Each row comes from the steps of one walk. Every step used is in the known rows, and no mark comes twice. Write the walk behind each row, first mark first.
In the rows, 128 means zero.
Known rows:
tafa > nasik > lova > gefa > sitakar: [155 112 140  89 122 122 114 186  91 120 134 170 158 109 174 154 109 115
 129 103 125 179]
rimuzes > nasik: [162 121 138  91 125 120 119 164  66  96 123 171 141 173 123 138  64 106
 166 115 174 188]
tafa > gefa > rimir > rimuzes > vaguk: [121 122 155  97 107 129 103 150  90  84 156 177 133 138 108  98 104 103
 133 131 125 130]
lova > gefa > rimir > rimuzes > nasik: [119  98 144 160 126 117 103 150  96  95 136 164 112 137 132 115  87 136
 146 120 120 162]
gefa > rimir > rimuzes > nasik > lova: [124 110 137 115 114 138 101 173  87  90 164 174 127 153 136 148 110  99
 152 106 122 157]
rimuzes > vaguk: [143 134 128  52 105 141 128 178  59 103 128 186 159 179 114 115  59 101
 149 135 177 166]
tafa > gefa: [145 118 167  95 128 125 101 137  76  78 115 180 147 147 138 134 108  93
 147 128 147 174]
rimuzes > rimir > sitakar: [177 123 161 107  64 139 134 159  68 112 149 180 132 148 135 104  35 106
 177 144 179 191]
tafa > gefa > rimir > rimuzes: [117 109 174 128 110 126  87 140 103  72 131 176 125 127 130 110 129 102
 145 127 108 144]
sitakar > rimir > rimuzes > nasik > lova > gefa: [112 101 158 109 106 131  88 126 101  96 163 174 131 165 153 173 102 117
 151 118 115 157]
gefa > sitakar > rimir > rimuzes > nasik: [145 135 170  79  69 124 109 147 120 114 134 168 134 144 129 152  76 107
 198 120 137 170]
tafa > nasik: [167 114 138  64 107 110 100 172  65  93 110 172 159 148 128 112  75 113
 141 122 158 161]
gefa > sitakar: [151 139 156  86 101 138 134 191  97 115 107 181 154 134 145 138  84  97
 177 120 158 197]
tafa > nasik > vaguk: [165 122 137  32 106 134  93 170  52  96  88 164 164 175 125 125  87 127
 145 117 161 151]
lova > gefa: [129 109 148 123 127 129 116 157  78  98 107 181 143 155 150 126  82 122
 144 134 150 185]
rimuzes > nasik > lova > gefa > rimir: [134  99 130 154 152 142 107 174  83 112 163 179 122 146 141 152 102 127
 124  95 128 175]
nasik > lova > gefa > sitakar: [128 123 152 118 125 146 128 186  98 121 131 182 152 126 180 168 113  98
 147 110 130 200]
rimuzes > nasik > lova > gefa: [140 104 133 123 149 124 116 157  71 100 147 172 140 164 163 169  98 110
 136 106 144 188]
tafa > nasik > lova: [162 108 130  53 115 125  96 185  62  95 136 178 166 154 146 147 104  96
 131 112 149 162]
rimir > sitakar: [162 124 150  96  90 138 130 161  58 108 111 189 154 152 153 125  46 112
 177 153 174 200]

Which walk is each row?
[131 121 170 116  86 120 111 135 125 115 133 164 125 133 143 150  76 132
 181 121 120 173] -> lova > gefa > sitakar > rimir > rimuzes > nasik
[113 115 150 117  92 140 101 172 100  91 122 182 129 141 124 103  98 111
 158 134 127 154] -> gefa > rimir > rimuzes
[130 126 169 111  91 143 110 157 121 131 117 188 136 123 143 143  82 131
 166 126 133 184] -> lova > gefa > sitakar > rimir
[139 113 165 130 130 135  94 153  91  91 127 188 129 128 117 116 115 108
 135 117 129 162] -> tafa > gefa > rimir
[153 120 144 126  94 151 122 175  76 119 126 196 133 130 131 107  55 129
 165 143 155 186] -> gefa > rimir > sitakar
[ 90  99 149 148 119 147  97 168 104  90 148 183 129 132 160 132 132 113
 125 124 100 153] -> nasik > lova > gefa > rimir > rimuzes
[114 119 171  72  69 136  88 140 106  88 123 186 142 165 126 131  91 107
 175 144 137 151] -> sitakar > rimir > rimuzes
[142 121 155 107 114 142 112 159 111 134 159 179 135 137 156 186  91 121
 157  96 128 188] -> rimuzes > nasik > lova > gefa > sitakar > rimir
[130 142 180  51  68 133 107 132 116 104 152 178 149 132 121 132  94  97
 169 132 123 142] -> tafa > gefa > sitakar > rimir > rimuzes > vaguk
[157 115 163 138 109 142 107 143  81 106 135 190 129 113 138 112  83 125
 152 139 138 178] -> tafa > gefa > rimir > sitakar
[144 141 172  51  69 150 105 147 107 113 113 161 139 173 130 163  84 125
 202 113 139 160] -> gefa > sitakar > rimir > rimuzes > nasik > vaguk
[157  91 128 134 114 137 100 173  68 125 154 185 138 108 161 123  80 146
 116 120 124 168] -> tafa > nasik > lova > gefa > rimir > sitakar
[138 129 165  71  76 142 107 161 118 111 163 174 139 149 150 180 102  95
 183 108 124 168] -> gefa > sitakar > rimir > rimuzes > nasik > lova
[114 127 134  84  87 146 118 181  86  99 142 181 139 156 105  91  75 108
 144 137 142 139] -> gefa > rimir > rimuzes > vaguk
[100 120 175 102  82 148 104 153 133 114 147 184 142 122 176 168 121 107
 163 124 100 166] -> nasik > lova > gefa > sitakar > rimir > rimuzes
[136 112 143 124 107 127 106 162  92  91 137 169 121 151 115 116  83 116
 163 119 138 158] -> gefa > rimir > rimuzes > nasik
[130 103 138 156 116 162 117 172  77 126 153 197 131 122 169 137  84 134
 134 131 127 189] -> nasik > lova > gefa > rimir > sitakar
[147 129 189  92  85 112  95 113 123  98 143 164 129 128 133 156 101 103
 186 113 121 162] -> tafa > gefa > sitakar > rimir > rimuzes > nasik
[128 117 153 117 119 119 129 160 103 104 150 160 138 134 183 173 108  98
 163 106 121 186] -> rimir > rimuzes > nasik > lova > gefa > sitakar
